Each row comes from the steps of one walk. Every step used is in the known rows, and no mark comes twice. Write the walk behind each row, first mark first.
Known rows
ripafo feme vadaki gorum zefun: [  6  -8 -15  -5  13  -5   3 -14  15   1   0   6 -13   1  -8   3   4   9
   9  -2   4  14   7  -2   3   7   0   2  -2 -15  -4  12  -6   3 -12  -3
 -22  -6   0  37  10]
gorum ripafo feme zefun fogek posut: [ -6  -8  -3  -3  10 -11   5 -10   8   1   7  -3   4  11 -27  -5  -2 -15
   1   7   0 -18  21   5   2  14   3   1  10 -21  -8   5  10  -5 -21   9
   7 -10   6  15   5]
feme pedu: [ -6   4   9   4   1   2  -2   1  -3  -1   1  -8  17 -10  -3  -2  10   5
   8  -4 -10   1   4   0   2   2  -7   3   0  -8  -1   3  -3  -4  -1   0
  -5  -2   3  -7  -1]
gorum ripafo feme: [ -6  -6  -2  -4   6  -1   5  -3  10   2   6  -7  -2   3 -33  -2   1   2
   3   6   3  -8  11   5  -2  14  -1   3   5  -5 -10   5   5   0  -9   0
  -2   1   3  21   3]
ripafo feme posut fogek zefun gorum: [ -1   1 -10   0   0   3  -2 -24   7   4   1 -17   7  17 -15 -11  16   4
  -8  -1  -2   6  15   2   2   5 -14  -1   1 -16  -4  10   3  -2 -18  10
  -1  25  -6  39   7]
vadaki feme posut: [ -4   0  -3  -2  -1   7   3  -3   1  -5  -2   2 -10 -15 -10  -5   5   7
   7  -7  -3  -3   0  -1   1 -14  -6  -4   8 -12  -7  -4  -1  -1   3   3
  -1  -4  -6   5  -5]
zefun gorum ripafo feme posut fogek: [ -8  -3  -8  -2  13   2   1 -27  12   2   4 -16  24  -2 -36  -4   6   1
   6   5  -2 -13  17   1  -1   9  -5   6   6 -26  -3   8   3  -2  -6   8
   0  16   1  50   7]
feme zefun gorum ripafo: [-11  -4  -7   3   6   6   0  -7   5   3   1  -1  14 -11 -22  -5   8 -11
  -2   0   1 -22  18  10  -3   1   5   3   3 -10  -1   7   6   1 -11   9
  14  13   9  29   4]
ripafo feme zefun gorum: [-13  -4 -20   1   2  10   2  -2  13   6   1  -9  -2   5 -19 -14   4  -5
   9  -4  -4  -4  20  10  -3   2  -8   1   1 -11  -8  10   8   1 -26   7
   2  12   3  13   2]
vadaki feme: [ -5   0  -1   4  -1   4   1   4   3   1   2   7 -15  -6   1   2   1   4
   6  -3   9  -7   0   3   1 -13  -2  -5   3   1 -11  -2   5  -2   0   3
   5  -2  -4  -4  -9]
pedu feme zefun fogek: [ -2   0   7  11  -2   1  -1  -5   3  -2   1  11  16 -11 -15  -8  -5 -19
  -6   3  -9 -19  19  -8   2  -5   2  -2   7  -9   2  -3   4   0  -8   9
  12  -6   5  -8   3]
gorum zefun: [ 4  0 -4  0  0 -6 -1  0  2 -1  1  7  8 -4  7  1 10  6 -1  5  6 -2 -5 -1
  0  8  5  1  1 -3  4  4 -3 -1  0  4 -3  7 -2  9  7]
zefun fogek posut: [  3  -3   5   2  11  -6   0 -10  -5  -2   5  -5  -4  13   7  -2  -8  -9
   3   8   2 -12   1  -6   8   5   2  -2   4 -10   1  -5   2  -6  -5   7
  -1 -15   1   1   6]
gorum ripafo: [ -2  -1   5  -1   7  -4   0  -6   3  -1   3   0   5  -7 -15   3   4  -2
  -4   6   6 -11   5   3   0   8   5   4   4  -4   0   3   3  -1   2   0
   3   0   5  14   1]
feme vadaki: [  1  -2   4   0   7   2  -1  -7  -2   1  -3   8  -1  -2  -6   1  -3   0
   5  -5  -5   1  11  -6   5   0  -4  -1   2  -2  -2   3  -6   3  -1  -7
  -5 -10   4  16  -3]
posut feme zefun fogek: [-11  -5  -1  13   0  -9   3   1   4   5   4  12  14  -9  -3  -2   2 -12
  -2   1  -1 -13   8  -3  -3  -6  -1   0   4  -8   0  -1   1  -2 -15   9
  13   5   3 -19  -6]
vadaki gorum zefun fogek: [ 10  -1  -5   6   5  -2   0 -17  11  -5  -2   4   7  -9   9   5   4  -2
   0  12   5   1 -12  -6   2   1  11   3  -8 -16  11   4  -4  -1   0   8
  -9  -7  -3  14  16]
feme ripafo: [  4   5  -1  -1  -1  -6   2   1   1  -2   2  11 -16   0   0  -3  -4  -2
   0   1  -1   4   5   1  -6  -9  -5   0  -3   7   1  -2   0   2  -5   6
   3  16  -2  -3   1]
posut fogek zefun: [  7   6   0   4  -9  -9  -7 -12  -5   2   2   0   7  13   7   9  14   1
 -24   2   9   6   5   1   1   0  -4  -1  -1   0  -3   8   5  -4  -5   8
   9  20  -7   7  -4]
vadaki feme posut fogek: [ -3   6  -4   1  -1  -2  -3 -13  -3  -2   2   1  13 -12  -1   3   6   9
  -1  -5   3  -2   3  -3   0 -20  -6  -1   7 -18  -7  -2   2  -3   6   7
   5   7 -11  10  -8]
zefun feme: [  4  -3  14  -2   4   4   4  -5   7   2  -2  -6   4   5   2   1  -1   0
  -5  -2   8   2   7   1  -6   1  -1   0  -1   3   2   0  -4  -4  -6  -6
  -6   2  -3 -10  -3]
fogek zefun gorum ripafo feme: [ -5  -5  -6   1   6   8   0 -11  13   4   7 -11 -13  20 -23  -9  16  -1
  -7   9   8 -11  13  10   1  19  -3   0   2   0  -7  11   7   0 -20   6
   5  16   5  44  11]
fogek posut feme: [ -5 -10  -3   2  16 -14   2   5  -2   5  14   5  -8  15   8   6  -2   2
   0  -8  21 -11   0  -2   3   1   0  -1   9  -2  -3  -8  -1  -8 -10   9
  -5   1   4   0  -6]
feme zefun: [-2  1 -7  1 -8 -2  0  4  0  1 -3  3  8 -8 -9 -2  3 -6 -4 -6 -2 -1 13  7
 -4 -5  0  1  1 -5 -2  5  3  1 -8  3  8  7  0 -4 -3]
fogek zefun: [  6   1   3   1 -10  -1  -3   0  -2   1  -1   3 -15  10   2  -1  10  -2
 -17   2   3   7   1   3   2   4  -1  -4   0   7  -2   5   1  -2  -9   2
   5  10  -2   7   1]
pedu feme vadaki gorum zefun fogek: [ 11  -5   5  10  18  -2  -1 -23   7  -4   1  17   9 -14  -5   1  -4  -6
  -1   5   2 -10  11 -17   9   2   7   0   3 -17  11   1 -10   3  -1   2
 -14 -14   5  36  15]
fogek posut: [  3  -4   0  -5   9  -8   0  -1  -6  -1   5  -3 -10  17   4   2  -4   0
   0  -3  10  -5   1   2   6   3   1  -3   2  -6  -1  -4   0  -5  -5   5
  -6  -6   2  10   0]
zefun fogek posut feme: [ -6 -10   4   7  19 -13   1  -3   0   4  13   6   3  16   6   1  -4  -7
   5   4  11 -18  -3  -8   6   4   2  -2   7  -7   0 -10  -1  -8  -9  10
  -2  -7   4  -7  -1]

Write each row's walk
[-16 -12 -10   4  24  -7   2  -1   0   9  14  -1   8   9 -17   2   5  -9
  -1  -7  25 -31  17   9   0   3   4   2  11 -13  -3   1   5  -6 -21  16
   9  15  13  30  -3] | fogek posut feme zefun gorum ripafo
[  5  -7   2  -1  17  -3   2 -20   2  -2  -2   3   0 -12 -18  10  -5  -4
  -1  -1  10  -1  11  -2   4  -2   5   4   1 -15   0   8  -3   2  -2  -5
  -9 -13   8  42   3] | feme vadaki gorum ripafo
[ -5  -7  -7  -5   8  10   3 -18  11  -1   0 -14  -3   8 -34 -15  20   1
  -7   5  -3  -7  13   6   3  18  -8   0   5 -14  -4   8   0  -1 -17   4
   2  15   2  58  12] | fogek zefun gorum ripafo feme posut
[ -8   3   2   8  -8   4   1  -1   3  -1   0   9  -3 -14   0  -3   1  -9
   5   2  -2 -15   9   0   0 -18  -1  -5   3  -9 -11   0   9   0  -8   8
  16  -5  -4 -13  -7] | vadaki feme zefun fogek
[-14   0   7  10   9  -9   0   8   2   6   9   1  14  -8   1   1  12   7
  11  -9   1  -5   5  -2  -1   2  -7   3   6  -4  -2  -1  -3  -5  -5   5
  -9   5   6 -13  -8] | posut feme pedu
[ -8  -5  -8  -5  -1  -3   4   0  12   2   4  -2   4  -4 -34  -4   6  -5
  -1  -1  -1  -6  20  10  -5  11   0   3   6 -11  -9  11   8   2 -20   3
   7   4   5  16  -1] | gorum ripafo feme zefun
[ -3  -2  -2   5   6 -12   6   8   6   5  11  19 -16   2   7   3  -3   1
   3  -4  10  -1   2  -2  -8  -8  -7   0   3   9   0  -6  -3   0 -13   8
   0  24   2  -8  -7] | posut feme ripafo
[  2   5  -2  -1   0  -8  -4 -17  -6  -2  -3  -4  27 -10  -5   4   4   3
  -3  -3  -3   5   5  -5  -1  -7  -4   4   3 -20   4   1  -3  -2   5   7
   2   7  -8  11  -2] | feme posut fogek
[  2   3  16   0   7  -2  -1  -4   4  -2  -2  -6  25  -9  10  -1  20  11
   1  -4   0   2   5   2  -4  13  -3   4   2  -6   5   7  -5  -8  -8  -4
 -17   9  -2 -10   3] | gorum zefun feme pedu
[ -6  -8   4  -5  12  -2   4 -10   6   3   4   2  -4   0 -35   0  -1   1
   7   2  -4  -5  22  -2   4  14  -5   2   9  -9 -12  11   0   3 -11  -7
  -5  -8   8  37  -1] | gorum ripafo feme vadaki
[  0 -18   0  -1  34 -17   3 -14  -2   5  12   8 -12   7  -9  17  -7  -1
  -2 -10  28 -10   9  -3   7   0   7   3   9 -17  -2   1  -4  -5 -10   3
 -18 -12  14  42  -5] | fogek posut feme vadaki gorum ripafo
[  9  -6   4   3  16   1   0 -14  -1   1   0  11  -8  -6 -11   3 -13  -3
  -3 -10   7  -3  16 -11   6  -9   2  -1   3 -10   3   1  -5   3  -4  -4
 -15 -10   9  30   4] | pedu feme vadaki gorum
[ 10   5  14   0  -6  -7  -4 -17   2   4   0  -5  10  19  13   7  15   1
 -29   0  14  11  15   2  -3   2  -4  -2  -2   2   0   7   5  -7 -11   2
   3  21 -10  -6  -6] | posut fogek zefun feme
[  9  -3  17  -4   3   4   0 -11   0   3  -5   3 -13  15   3   4   9  -2
 -20  -5   5  11  20  -2   1   4  -8  -5   1   5  -2   7  -4  -1 -14 -13
  -5   3   0  10  -5] | fogek zefun feme vadaki
[ 17  -1   0  -3   6  -8   6 -11  14  -2  -2  12 -11   2  15   7   4   6
 -10  -1  14  15   4   4 -12  -7   3   3  -8  -3   9   3  -3  -2 -13   4
 -19  19  -7   7   8] | vadaki gorum zefun feme ripafo
[ -9  -9  -2  -3  21   9   3 -17  11   6   4  -8  -2   2 -36  -8   0  -3
  15   3  -2 -15  24   1   4  13  -5   2   5 -11  -9   9  -2   4 -15  -3
  -6   2  10  55   6] | zefun gorum ripafo feme vadaki
[ -6 -13   2   1  25 -13   1   0  -8   6  12  10 -11  15   2   6  -4   0
   6 -10  15  -9  10  -7   8   1  -5  -3  11  -6  -4  -4  -9  -3 -11   2
 -12  -7   8  17  -9] | fogek posut feme vadaki
[  9  -1   9  -7  -5   5   2 -14   2  -4  -8  -8  -4   6  -1  -7  14   2
 -22  -3   0  12   8   0  -4   6  -9  -3   2  -3   4   1  -6  -4 -13  -5
  -7  11  -6   3  -2] | fogek zefun feme posut
[  3   6  24   0  -4   3  -2  -5  -2   1  -2 -11   2   6   7  -4  19   4
 -14  -4   0  10  13   5  -1  10 -11  -1  -1   3  -2   7   1  -9 -15  -4
  -8  10  -1 -11  -2] | fogek zefun feme pedu
[ -7  -6   2  -1  11  -1   4  -9  13   1   5 -16   3  -9 -29  -3   9   6
   9   0  -3   5   9   7  -1   9  -1   9   2 -21  -4  11   5  -2 -10   2
 -16  -5   8  25   6] | vadaki gorum ripafo feme pedu
[  5   2  -7  -3  -9  -6  -3 -16   4   0   1  -9   4  12 -14  -3  14   6
 -15  -1  -1  13  12   0   0   6 -13  -2   4 -13  -5   8   2  -4 -14   6
   3  17 -10  24   1] | ripafo feme posut fogek zefun
[  6  -5  -2   0   9   0   1 -15   0   0  -3   4  -9  -5  -1   7  -6   0
   1  -7   3  13   5  -6   4 -12   3   1  -5 -13   1   5  -6   3  -2  -7
 -14 -11   4  30   0] | feme vadaki gorum
[ 11  -1  15  -3  -5   3   1  -6   5   1  -3  -6  -9  18   7  -1  11  -1
 -23  -1  10  11   8   5  -3   6  -2  -5  -2   8  -1   4   0  -5 -15  -5
  -1  12  -6  -4  -2] | fogek zefun feme
[-19  -4   3   2  13   9   2 -10  11   5   8 -19  14  -2 -34 -12  14   3
  20   3  -6 -17  18   6   2  16  -9   6   3 -15  -8  10   2  -4 -11   5
  -3   3  12  34  10] | zefun gorum ripafo feme pedu
[ 11   5   8  -4   5  -9  -1 -23   4  -4  -5  -1  37  -6   7   7  15   9
 -11  -2   8   7   6  -2  -5   5   0   4   3 -17   9   4  -5  -5  -3   3
  -9  20 -12  10   2] | gorum zefun feme posut fogek
[  1  -3   2   4   4   9  -3 -12   2   3   2  -8  -3   8 -12  -4  17  -5
 -14   9  11 -13   7   8   3  12   2  -1   1   1  -3   8   4  -1  -9   8
  13  17   6  43   8] | fogek zefun gorum ripafo
[ -8  -2 -14  -4  -6   0   4   6   8   3   1  -2  -4   2 -20  -7   3  -4
   3  -6  -7   3  18   7  -5   3  -6   0   2  -6  -9   8   8   2 -22   2
   1   4   0  -3  -3] | ripafo feme zefun
[ 13   1  20  -2   0  -3  -5 -22  -3   4  -2   2   7  16   9  10   9  -2
 -28  -4  13  12  22  -4   1   0  -7  -3   1  -1  -1  11  -3  -4 -12  -6
  -1  11  -5   9  -8] | posut fogek zefun feme vadaki
[  3   7  -8   7  -1   2  -8 -18  -1   7   3  -7   9  17   7   1  15  -1
 -17   2  13  -1   7   2   2  -3  -3  -1  -4  -3  -1   8   7  -3  -8  11
  13  26  -3  27   3] | posut fogek zefun gorum
[  4   1   2   7   2  -3  -2 -10   7  -4   0   7  13  -4   3  -2   8  -2
   1  15  -4  -7  -8  -7   3  10   6   1  -2  -8   6   2  -3  -1   1   4
   2  -3  -3   2  11] | gorum zefun fogek
[  4  -8 -10  -5  13   2   4 -14  10   2   0  -2 -18   5 -15   1  -7   3
   8  -7   0  14  15  -3   3  -1  -4   1  -1 -15  -7  10  -2   3 -14  -7
 -22 -14   2  27   3] | ripafo feme vadaki gorum
[ -2  -1   0   2   3  -9   0  -6  -6  -2   2  -1   4   7   1  -4  -4 -16
  -3   2  -4 -11  11  -1   5  -2   3  -2   4 -16   0  -1   3  -5 -12  11
   6 -13   2  -3   1] | feme zefun fogek posut
[ -1 -11  -4   6  20  -7   2  -9   3   6   5  11  -6  -2  -1   9  -6   2
   0 -11  13   4   6  -7   2 -11   0   2   3 -11   0   1  -9   0  -8  -3
 -18  -5   6  20  -7] | posut feme vadaki gorum
[  7  -2   3   3  12 -11  -2 -11  -1  -4   5   4   5  12  14   1   5  -3
   3  12   6 -12  -6  -7   8  14   7  -1   2 -12   4  -2  -2  -7  -2  11
  -1  -9  -2   9  13] | gorum zefun fogek posut
[  9  -1 -11   0   4  -4   0  -8   7  -2  -1   6   2  -3   9   8   8   7
  -4   1  10   6 -10   1  -1   0   9   4  -5 -12   6   6  -2   0   1   5
  -9   1  -2  22  11] | vadaki gorum zefun
[-11  -2   7  -1   8  -3   4  -2   7   2   7 -12   9  -7 -30  -6  12   6
  12   1  -8  -7  15   5   1  19  -7   7   6 -12  -9   9   5  -3  -9  -1
  -8  -2   9  15   4] | gorum ripafo feme pedu
[ 17   0  12   0   5  -5  -3 -31  -2   4  -4  -1  -1  15  11  16   6  -1
 -29  -8  17  18  19  -2   0  -9  -1   0  -4 -10   0  13  -1  -4 -13  -4
  -8   9  -6  20  -3] | posut fogek zefun feme vadaki gorum
[ -2  -8  -7   2   4  -3   6 -16  18   0   1  -4   3  -8 -36  -3  -3 -14
  -2  10  -2  -4  16   4  -2   0   6   5  -2 -26  -5  11   8   1 -20   6
   3  -9   3  21   9] | vadaki gorum ripafo feme zefun fogek
[  4   3   4   3   4  -5   3   0   2  -1   7  19 -15   0 -11  -6 -11  -4
  -3  -3   2  -8  17  -5  -3  -7  -6  -1   5   8   3  -8  -1   2  -8   7
   3  14   4   3   1] | pedu feme ripafo
[ -6  -3   0   4  14   8   0 -11   4   4   4  -8   8  -3 -17  -2   3  -4
   1   6   5 -21   6   5   0   6   6   3   1  -6   0   2   1   0  -1   4
   7   6   7  33   7] | zefun gorum ripafo
[ -3  -1  -1   4  -2   0  -1   6   0   2   2  10   9 -10 -18  -5  -2  -9
  -8  -9   0 -12  22   0  -1  -6  -1  -2   8  -3  -1   0   2   1 -10   6
   8   7   6  -2  -3] | pedu feme zefun
[  8   8  -2   0  -9  -6  -6 -18  -8  -2  -3  -3  15   3  -7   2  15   3
 -19  -2   0  10   5  -2   2   0  -7   0   2 -12   4   4   1  -4  -3   7
   5  17  -9  21  -1] | feme posut fogek zefun
